Every row comes from one small tree of marks. Brackets hold a mark, then the marks that hang from it, in alphabetical order. Every link used is in the known rows. Which tree was each row made from?
Known rows:
{kulevap {ruribed {fazom runom {zipek fino}}}}: [-10 -14  12  -4  17  15  19  -3   8 -21   7  -2  -5  14   3   6  -2   0
  -4  -1  -3   3  -2  -3 -15   7  -8  -7   5  14 -19  -5  -3   0 -24 -14
  -4  -8   1  -6  -2 -15 -18   0  -2 -11  -9   7  14 -16   2   4   1  -5]
{fazom kulevap zipek}: [-10  -5   0 -10  -7  10   4  11   1   7   1  -1   3  -5 -12   6   1   2
   3  -8   3  -2  -3  -3   0  -4  -9  -5  11  -3  -7   4   0   3 -19   4
   3  -2   7   9  -4   0   0  -6  -4  -7  -9  11   4 -13   6  -8   2   6]
{ruribed {fazom fino} kulevap}: [ -4  -2   6   3  -9  -6   3   8   3  -8  -1 -16  -2   2  -2  14   3  -4
   0   4  -8   9   8  -5   7  15  -5  -8   9   8   4   2   4 -10  -8 -17
  -2  -4   1 -12   1  -5  -9   1  -7 -13  -6  -2   6 -17  -6  -4   8  14]
{fino boba zipek}: [ -2   1  -6  -6  -1   7   0   0  10  -9   3  -4 -17  15  -5   6   8   3
  -6  -4  12  -1   5   0  -2  11  -4 -17   0  -1  -8  -1   2 -11  -5   5
   1   1   3  10   4   4  -9   4   4  -2  -6   0  10  -9  -3   1  13   7]
{ruribed kulevap}: [ -1  -2   4  -3  -8  -3   2   5   0   4  -5  -8   4 -10  -4   4   2  -1
   6   1  -4   1   2  -4   1  -1  -5  -2   4   7   6  -5   2   0  -6  -6
  -4   2  11  -2   3  -3  -4   6  -3  -7   0   4   3  -4   4  -6   3  10]
{fazom fino}: [-6  2  4  0  0  0  4  1  3 -1  5 -4 -5  9  0  6 -2 -4 -4 -1 -4  7  4  6
  7  4  1 -2  1  2  2  6  0 -4 -4 -6  6 -1 -9 -1 -2 -1 -7 -4 -4 -6 -4 -5
  6 -9  0 -2  2 -1]
{boba {fino zipek}}: [-16  -3  -2   0   0   8   4  -2   5  -7  11  -5  -7  14  -2  -8   2 -10
  -5  -6  -6   6  11   7  10   5   0  -2   1   8  -3  12  -3  -4  -7   1
   4   1  -2   0   5  -6  -8   1   7 -15  -4  -1   7  -3  -6   0   3  -5]
{fazom {fino zipek} kulevap runom ruribed}: [-15 -19   6 -14   5  15  26  16   9   0  12  -1  -1  25 -11  18   8   1
  -1   1   1   5   3   6  -4  -4 -12 -10   7  10 -15  -1  -1   8 -28  -4
  10   3  -2  11   7  -3 -29   4  -8 -30 -14   5  14 -26   9  -5  18  -6]
{boba fino}: [-11   0   3   4   1  -1   3  -4  -2  -5   7  -5   1   8   2  -2  -2  -6
  -4  -3  -8   7   8   6  11   1   7   5   2   8   1   7   0   1   2  -7
   3   0  -6  -4  -1  -2  -6  -1   2  -9  -5  -2   2   2  -5   1  -5  -3]
{runom fazom {ruribed kulevap}}: [  1  -2   5  -4   3   5  16   9   3 -14  -3  -9  -4   1   2   2   8   5
   0   9  -6   6  -3   6  -5   4  -6 -16   1  12  -1  -2   3   5 -17 -11
 -10  -6  10  -2   4   2 -15  12  -8 -16   9   4  -6  -2   1  -3   0  22]
{kulevap {ruribed {fazom fino runom}}}: [ -3 -13  10   0  14   1  18   1  11 -17   7  -4  -4  18   5  12   2  -2
  -5  10  -5   9  -1   1  -1   7  -5  -1   0  18  -3  -4   3  -3 -12 -16
  -3  -6 -10 -12  -4 -10 -23   5 -12 -12  -5  -5   7 -17  -5  11   6  -8]
{ruribed {fazom {fino boba} kulevap}}: [  1  -6   4  -2  -3  -6   4  14   0 -10   2 -16 -11  14 -10  32  11   7
  -6   1   8   6   7  -3   8  22   2 -14  15   2  -4  -4  11  -9  -7 -18
   1  -6  -7  -2  -5  11 -10  -3 -14  -8 -15  -5   7 -27  -6  -2  12  20]
{ruribed {fazom zipek}}: [ -3  -1  -1   2  -2   9  -2   0   5 -11  -1   0  -5   4  -4  -2  -1  -3
  -1  -4   2   1  -4  -7  -3  10  -8  -7   8  -4 -11   6  -3  -8 -10   4
   0 -10   1  -6  -5  -7   3  -6   0  -1  -8   7   5  -8  -7   4   1   7]
{fazom {fino zipek} {kulevap ruribed}}: [-19 -10   1 -17   1   5  19  13  17  -1  12  -5  -3   5  -6  11   7  -2
  -2   0  -2   5   6   4   4   3  -6  -8   3  16   1   6   2   2 -24  -7
   2   3   0  13  -1  -6 -20   7 -11 -23   0   2   0 -22   8  -3  14  -3]
{ruribed {fazom kulevap}}: [  2 -10  -2   3  -4  -5   2  12  -5  -3  -1  -7   2  -2  -8  16   9   3
   2   2   1   1   4  -6   0  11  -2   2  12   1  -4  -3   6   1  -5  -7
  -4  -3   4  -5  -2   5   0  -1  -7  -4  -4   5  -5 -14  -2  -1   6  10]
{kulevap {ruribed {fazom fino runom zipek}}}: [-10 -10  10  -5  12  14  20   1  17 -17   8  -1  -6  18   0   8  -2  -4
  -5   4  -3   8  -5   0  -1   6 -11  -6   4  15 -12   2  -1  -6 -25  -9
   1 -10  -7  -7  -8 -15 -21   0 -10 -14 -12   3  14 -20  -4   9   4  -7]
{zipek {fino boba}}: [ -1   2   6  -3   8   0   2  -1  -3 -11   3 -10 -11  13   0  15   3   9
  -7  -7   7  -2   8   0  -5  14   8 -16   3   0  -8  -6   3  -5  -2 -16
   0  -2   0   4   1   6  -7  -2   2   0  -8  -4  10  -8   2  -6   4   9]
{kulevap {ruribed fazom}}: [  0  -7   0  -2   6  -5   7   1  12 -16   0  -3   1   0   8   2   2   2
   2   9  -2   1   0  -5  -2  10   0  -1   0  13  -1  -4   1   0  -2  -9
  -7  -5   0  -6  -4  -7  -7   7  -7  -4   7   2 -10  -4  -4  12   5   1]
{runom {fazom fino} kulevap ruribed}: [ -4  -3   4  -3  11  10  19  10   3 -12  11 -13 -14  10  -3  12   8   6
  -9   7  -9  14   0  17  -1   6  -1 -19   6   8   2   4   7   4 -25 -14
  -2  -5  -1   4   0   7 -18  10 -12 -18   5   0  -5  -8   2  -9  -2  18]
{fazom fino ruribed}: [-11  -1   6  -9   1   0  12   6   9  -5   6  -1   1  16   5   8  -3   1
   0   4  -2   4   2   4   4   1   0  -9   2   7  -3   4  -7   4  -7  -8
   9  -3  -9   5   0  -2 -16   0  -7 -18  -4  -1   2 -10   4   3   6  -3]
{fazom {runom kulevap} ruribed zipek}: [ -9 -14   5 -14   4  24  20   8   5   1   6  -2   2   7 -10   7   0   5
   1   1   0   0  -9   4 -12 -15 -13 -11  12   3 -15  -6  -3  11 -31   5
   5   0  11  13   1  -5 -18   7  -5 -15 -14  18  12 -10   9  -6   1  -2]
{ruribed fazom}: [  5  -3  -1   8   0  -3  -3   1   0 -11  -2  -4  -3   3   1   3   3  -1
   0   3  -1   3   2  -5  -1  13   0  -1   3   0  -5  -1   1  -5   2  -3
  -3  -5   0 -11  -1  -1   2  -1  -1   1  -1   0  -2  -4  -8   5   3   4]
{fazom kulevap ruribed}: [ -7  -9   1 -12  -2  -1  12  17   2   3   0  -1  11   2  -3  13   4   8
   6   4   3  -4  -2   0  -2  -5  -2  -5   9   5  -6  -5  -3  17  -8  -5
   3   1   4  10   0   5 -10   3 -10 -17  -4   9  -6 -10  12  -1   8   4]
{fino boba}: [  5   3  -1  -4   0  -1  -2   1   1  -5  -3  -4  -8   9  -2  10   5   7
  -5   0  11  -2   0  -1   2   8   3 -11   1  -1  -4  -6   6  -5   2  -4
  -1  -1  -1   5  -1   7  -4   2  -2   3  -5  -2   6  -4  -3   2   4   9]
{runom fazom kulevap}: [  7  -3  -1   4   3   6   6   8  -8  -6   4 -11  -8  -2  -7  11   9   7
  -6   6  -2  11   3   9  -5   6  -2  -8   8  -2  -1  -1   6   3  -8  -4
  -7  -5   7  -1  -5  11   1   5  -9  -2   3   2  -7   0  -3 -12  -1  18]
{kulevap ruribed}: [-5 -5  2 -9  7 -2 10  1 12 -5  2  1  3 -2  8 -2  0  2  2  6 -2  0 -2  0
 -2 -2  1  0 -3 13  4 -3 -1  5 -4 -4 -6 -1  1  4 -3 -6 -8  8 -6 -6  7  2
 -8 -1  3  7  1 -5]

Which tree is each row?
[ -2 -12   0  -5   5   1  13  11   2  -8   0  -7   1   2  -3  11   9   7
   3   6  -2  -2  -4  -3  -3   8  -3  -7   8  10  -5  -5   7   9 -17  -8
  -4  -2   4   1   4   1 -11   7  -7 -16   0   8  -8 -12   3   4   4  11]  {runom {ruribed {fazom kulevap}}}
[ -6 -13   6   1   4  19  13   5   0  -4   9 -11 -11  11 -14  17   3  -3
  -9  -2  -5  12   0   3  -4   5 -12 -10  15   1  -9   2   6  -7 -30  -5
   4  -5   0  -5  -4  -7 -13  -1  -7  -9 -19   8  19 -22  -5  -8   1   4]  {ruribed {fazom fino {runom kulevap} zipek}}
[ -5  -1  10  -4   3   4  19  12   6 -15   3 -13  -8   9   2   7   6   2
  -4   7  -9  14   1  10   2   8  -5 -19   2  15   2   3   4   2 -20 -19
  -4  -7   2  -3   2   1 -21   8 -11 -24   4  -3   0 -10   1  -6   2  22]  {runom {fazom fino} {ruribed kulevap}}
[-14  -3   4 -18 -10  11  10  11  11  -1  -4  -3   7  -2  -3  -1  -2   0
   8  -1  -1  -1  -6  -4  -3  -7 -13 -15  10   7  -9   1 -10   8 -21   0
   2  -4  14   8   2  -8 -13   4  -4 -20  -8  15   6  -9  10  -2   5   9]  {fazom {ruribed kulevap} zipek}
[-16 -17  14 -16   9  20  24  12  -2  -1   8  -2   7  16  -9  17  -1   6
   0  -6   1  -2  -2   2 -14  -8 -10 -10  15   7 -23  -5  -7  15 -31 -11
   7  -2   6  10   2  -3 -22  -3  -4 -23 -20  14  15 -22  16 -11   3  -2]  {fazom kulevap runom ruribed {zipek fino}}
[  1 -12  12   4   0   1  11   6  -1  -6  -1 -12  -2  11  -5  18   3  -5
  -3   5  -8  10   4  -3   0   9 -10  -4   7  12  -2  -6   7  -7 -14 -17
  -2  -3  -1 -17   3  -6 -18   2  -7 -13 -13  -1  16 -21  -6  -3   7   7]  {ruribed {fazom fino runom} kulevap}
[  1 -16   4  -7  15  16  22   6   0   3   6  -6  -2   4  -7   7   7   8
  -2   6  -6   1  -8   8 -12 -13  -6  -4   5  11  -1 -12   9  10 -29  -4
  -4   6   8   8  10  -2 -21  17  -4 -13   0   9   6  -2   8  -4  -5  -1]  {fazom {runom kulevap ruribed}}
[ -3  -4   1  -3  -4  13   6  15  -4  -6   1  -3  -4   0 -11   9   6   3
  -4  -3   4   8   0   4  -2   5  -8 -10  11  -4 -13   9   0   2 -18   1
  -2 -11   6   2 -10   7   1  -7 -11  -6  -7   9  -1 -12   0 -12   1  20]  {runom {fazom kulevap zipek}}
[-10  -3   9  -1  -5   8   4   2   0 -14  -1 -15  -2  -3  -5   7  -1  -3
   1  -9  -7   3   6 -10  -7  16 -10 -14  14   5 -10   2  -2  -7 -20 -15
  -5  -7  12  -8   2  -9  -5  -6   1 -12 -10  10  13 -18   0 -10   3  17]  {ruribed {fazom {zipek fino}} kulevap}
[ -7  -7   7  -7   2   0  17  21   1 -11   7  -8  -1  17  -3  22   7   7
  -2   8   1  12   3  11   3   7  -2 -14  10   4  -8   4  -3  11 -12 -14
   5  -9  -5   2  -6  10 -16  -2 -18 -22  -5  -1  -6 -18   4  -6  10  16]  {runom {fazom fino kulevap ruribed}}
[ -3 -17   6  -9  14  11  23  12  -2   4   4   0   4   7  -7  11   7   7
   0   5  -2  -3  -9   5  -8 -12  -7  -1   3  12  -7 -11   7  13 -25  -6
  -1   4   3   6   7   0 -21  10  -6 -17  -4   7   5 -10   9  -1  -1  -2]  {fazom kulevap {runom ruribed}}
[ -4 -15   9   2  11  22  13   0  -7 -10   8 -14  -8   7 -13  16   3   3
  -6  -6  -4   6   2   0 -16   9  -9  -9  17   1 -16  -5   4  -3 -30 -10
  -2  -5   8  -4   2  -6  -9  -1   0  -8 -17  12  19 -18   1 -13  -3   6]  {ruribed {fazom {runom kulevap} {zipek fino}}}
[-10 -18  10 -12   5   5  24  17   1   3   7  -2   7  20  -7  23   2   4
  -1   5   0   5   0   6  -1  -9  -5  -5   9  10  -9  -5   0  13 -21 -12
   9   1  -5   5   2   2 -26   2 -13 -25 -15   4  10 -22  11  -4   9  -3]  {fazom fino kulevap runom ruribed}
[ -9 -16   4  -3  13  10  21   0  18 -19  12  -2 -11  23   1   7   5  -5
  -6   7  -4   8   4   2  -5  11 -10  -7  -2  18  -9   0   2  -7 -21  -7
   0  -2  -7  -7   1 -13 -26   7  -6 -17  -4  -2  12 -21  -6  10  15 -11]  {kulevap {ruribed {fazom {fino zipek} runom}}}
[-12 -15   4 -12  14  25  27   6  10  -2  17  -8 -15  19 -11   8   8   0
  -7   1  -9   7  -1  13  -9  -6 -11 -16   3  14  -4  -1   9   0 -40  -4
   2   7   2  12  12  -7 -31  17  -2 -26  -5   6  16 -16   7  -8   5  -5]  {fazom {fino zipek} {runom kulevap ruribed}}
[-21  -6   5 -18   0   8  17  14  15   0   7  -3   2   0  -6  10  -1   0
   0  -3  -2   5   0   2   6  -3  -5  -9  10  13  -1   8   0   4 -28  -8
   4  -4  -2  12  -9  -8 -15  -2 -14 -18  -7   8   5 -20  10  -4   4   2]  {fazom fino {kulevap ruribed} zipek}
[ -5   1   2  -6   8  19  12   5   8 -17   4   3 -12  10   1  -8   2   3
  -5   1   1   5  -8   8  -5   3  -8 -18   1   2 -13  10  -4   2 -23   2
  -3 -12   1   4  -3  -2  -9   2  -3 -11   2   7  -1  -1   0   1  -5  14]  {runom {fazom zipek} ruribed}
[ -5   2   5  -5 -11   5   1   8  10 -15  -3 -16 -15  10  -8  18   3  -1
  -5  -4   4   6   3  -8   7  22  -9 -26  15   4  -7   2   4 -18 -18 -13
   1 -10   4  -3  -4  -3 -12  -3  -9 -11 -19   4  19 -25  -7  -4  10  26]  {ruribed {fazom {fino boba} zipek} kulevap}
[-13  -6   6 -15   2  -5  18  14  11   2   8  -6   4   0  -2  16   3   2
   0   4  -4   5   3   5   6   0   1  -2   6  16   6   0   5   6 -16 -16
   1   0  -3   8  -6  -1 -15   3 -14 -18   0   0  -3 -17   9  -2   6   0]  {fazom fino {kulevap ruribed}}
[-14  -4   4 -19  -8   5  14  14  18 -11   4 -13 -11  22  -4  16   8   4
   0   0   6   3   6   0   3  11  -8 -30   7  11  -6  -1  -2  -5 -18 -10
   5   2   6  14   6  -2 -28  10  -6 -27 -11   3  15 -23   4  -3  22  13]  {fazom {fino boba zipek} {ruribed kulevap}}
[-14  -7   5  -7  12  20  16   2   3 -15   9 -13  -9   2  -5   6   5   7
  -4  -8  -8   1  -1   0 -13  11  -5 -19  15   8 -10   0   3   1 -37 -13
  -4  -4  10   6   5  -7 -11   5   1 -19  -5  15   6 -13   5  -9  -5  13]  {runom kulevap {ruribed {fazom {zipek fino}}}}
[-15  -8  13 -14   4  23  24   8  10  -2   4  -5  -4  12  -6   3  -2  -4
  -2  -1  -9   6  -9   5  -2  -9 -16 -16   7  16  -7   0   2   1 -40  -8
   4  -2   5   5   6 -15 -31   7  -4 -26 -12   9  22 -18   7  -5  -1   3]  {fazom fino {runom {ruribed kulevap}} zipek}
[ -5  -9  10  -5  16  12  21   3   6  -4   8   1  -5  22   1   5   0   0
  -6   4  -6   5  -5   9  -2  -5  -4  -6  -3  12  -4  -2   5   3 -23  -9
   5   0  -9   1   6  -6 -26   7  -4 -17  -5  -3  12 -11   4   3  -2  -8]  {fazom fino {runom ruribed}}
[-17  -3   4 -21  -1   6  17  15  17  -4   6  -7  -9   8  -6  20   4   6
  -4  -3   8   3  -1   2   8   5  -3 -19  11  11  -4   2   4  -1 -27 -12
   4  -6  -2  17 -11   0 -19   0 -17 -15 -13   7  10 -25   7  -3   9  12]  {fazom {fino boba} {kulevap ruribed} zipek}
[-19   1   5 -14  -3  13  12   7  15  -6   5   2  -1  16  -1   1  -7  -2
   0  -3   0   3  -4   4   5  -1  -6 -17   8   2 -11  11 -11   2 -19   0
  12  -6  -6  10  -4  -7 -15  -5  -5 -19 -12   7   9 -13   6   0   5  -1]  {fazom fino ruribed zipek}
[-13  -6   9  -9  12  19  22  13   0 -15   9  -7  -8   8  -6   9   5   9
  -6  -8  -2   5   0   9 -10   8  -6 -20  11   5 -17   6  -1   9 -34 -14
  -2 -10   6   8  -1   4 -13  -2  -6 -22  -3  10   2 -15  10 -15  -4  21]  {runom {fazom kulevap {zipek fino}} ruribed}
